In the rows, 128 means zero.
Known rows, with every way that one mark hangs from another:
guge{vinag}: [156 104 151 163 116 122 130 116 120 162 124 128 107 105 105 107 150 124
 148]
vinag{guge{binu temagi} sotol zetu}: [136 121 120 217 110 103  84 101 135 121 108  91 122  63 146 110 152 148
 139]
zetu{vinag{guge{binu}}}: [158 141 125 159 121 144  80 121 122 129 147 103 117 109 179  96 148 136
 124]
vinag{guge sotol zetu}: [148 119 117 193 131 106  86 105 127 128  94 119 138  87 180 132 154 152
 121]
binu{guge{sene temagi}}: [132  72 167 155  79  87 140 123 134 132 148  85  73  93 153 140 115 140
 152]
sene{guge{vinag}}: [157 118 133 159 125 125 121 104 136 169 129 141 109 117 128 105 133 105
 161]
zetu{vinag{guge{binu temagi} sotol}}: [145 127 111 185 103 136  90 112 127 140 154  92 134  88 182 101 152 136
 122]
sotol{vinag{guge{binu temagi}}}: [150 138 145 171 113 116  91 116 118 144 117 103 100  59 124 116 162 127
 141]
vinag{guge{binu} sotol zetu}: [144 136 116 208 129 108  77 103 128 118  97 110 132  72 161 115 158 154
 125]
sotol{vinag{guge{binu sene temagi} zetu}}: [147  99 161 189 108 105  93 108 134 143  95  93  90  52 134 113 141 134
 153]
guge{binu sene}: [143  96 149 175 109 101 128 109 132 122 131 105  91  99 139 105 118 121
 142]
guge{temagi}: [144 106 144 161 104 107 141 116 131 117 141  99 103 113 130 116 136 127
 155]
vinag{guge{sene} sotol zetu}: [143  78 126 199 117  94  95 100 135 144  92 112 125  84 191 135 131 141
 120]
sotol{vinag{guge{sene}}}: [155 104 150 157 119 108  99 116 118 162 104 120 103  77 160 136 144 121
 127]
sotol{vinag{guge{binu sene} zetu}}: [153 111 157 180 123 109  87 109 128 141  86 108  98  60 145 118 146 138
 143]
binu{guge{sene temagi vinag{sotol zetu}}}: [129  49 170 191  71  90 138 113 139 166 127  89  88  61 129 130 128 149
 162]
zetu{vinag{guge{binu sene temagi} sotol}}: [141  95 118 190  92 125  98 108 134 152 152  88 124  86 191 104 133 128
 123]
vinag{zetu}: [156 116 151 164 135 113 124 113 134  97 102 116 117 114 150 115 140 153
 154]
zetu{vinag}: [160 123 135 142 123 143 122 122 125 122 149 112 130 131 186 105 144 140
 135]
binu{guge{vinag}}: [147 112 164 150 102 111 123 129 117 153 136 114  90  90 121 129 151 150
 147]
binu{guge{temagi} sotol{vinag}}: [125 121 186 170  97  76 132 140 121 165 138 100  81  67 100 131 152 161
 165]

Rows:
[160 129 151 163 136 117  88 116 121 137  84 120 115  74 152 127 162 145
 140] : sotol{vinag{guge zetu}}
[135  62 130 210  98  90 103  98 143 144 102  94 115  74 176 130 124 134
 134] : vinag{guge{sene temagi} sotol zetu}
[131  81 129 225  97  91  93  95 144 135 106  85 108  60 155 115 129 136
 137] : vinag{guge{binu sene temagi} sotol zetu}
[150  82 148 177 121  99  90 108 137 132  94 107  93 102 172 124 119 133
 135] : vinag{guge{sene} zetu}
[136 137 151 193 120  99 118 106 148 146 126 111  97  85 104  91 133 126
 187] : sene{guge{binu{sotol{vinag{zetu}}} temagi}}
[149 143 134 171 123 129  82 125 122 146 149 105 112 110 161  91 146 139
 128] : zetu{vinag{guge{binu{sotol}}}}
[120  75 202 187  88  64 136 131 137 170 119  89  68  60 111 132 127 162
 175] : binu{guge{sene temagi} sotol{vinag{zetu}}}
[134  96 175 194 116  77 110 122 131 176 102 109  90  75 112 116 137 139
 155] : binu{sotol{vinag{guge{sene temagi} zetu}}}
[145 107 135 176 112 100  87 110 126 141 124 105  86  94 152 114 124 116
 122] : vinag{guge{binu sene}}
[152 124 145 159 115 114 100 119 118 152 114 110 106  72 139 129 159 125
 137] : sotol{vinag{guge{temagi}}}
[154 125 108 165 119 139  92 116 120 146 143 114 148 107 210 118 154 140
 109] : zetu{vinag{guge sotol}}
[140  75 140 172  95  93 104 111 132 151 131  94  82  98 157 126 114 108
 132] : vinag{guge{sene temagi}}
[123  93 193 194  91  78 131 134 132 176 133  96  71  75  71 109 141 164
 179] : binu{guge{temagi vinag{zetu}} sotol}
[118  52 202 200  77  66 139 128 140 191 131  89  58  73  81 114 119 153
 179] : binu{guge{sene temagi vinag{zetu}} sotol}
[141 113 129 208 107 117 118  91 151 156 126 112 114  77 106  87 138 120
 180] : sene{guge{binu temagi vinag{sotol zetu}}}
[151 132 154 184 118 114  86 112 128 130  96  98 101  55 124 111 161 143
 154] : sotol{vinag{guge{binu temagi} zetu}}
[135 116 154 209 111 103 118 103 152 170 129 112  87  87  72  73 129 118
 195] : sene{guge{binu{sotol} temagi vinag{zetu}}}
[144  81 118 178  93 125 105 110 133 159 150  94 129  96 207 117 131 126
 120] : zetu{vinag{guge{sene temagi} sotol}}
[130  47 158 233  75  99 137  92 149 165 118  86  97  51  92  88 127 126
 170] : guge{binu sene temagi vinag{sotol zetu}}
[142  64 180 166  92  99 128 119 133 157 118 104  77  84 134 128 126 150
 157] : binu{guge{sene vinag{zetu}}}
[129  89 118 209  90  91  99 101 131 153 132  92 107  65 155 121 130 118
 121] : vinag{guge{binu sene temagi} sotol}
[135 109 147 192 115  82  89 118 126 162 126 107  78  92 128 108 122 120
 128] : vinag{guge{binu{sotol} sene}}
[130  97 164 195 111  78 131 117 133 148 133 108  82  99 110  99 116 127
 148] : guge{binu{sotol} sene}
[133 125 153 211 117  89  82 116 137 132 111  88  83  80 103  92 139 146
 158] : vinag{guge{binu{sotol} temagi} zetu}
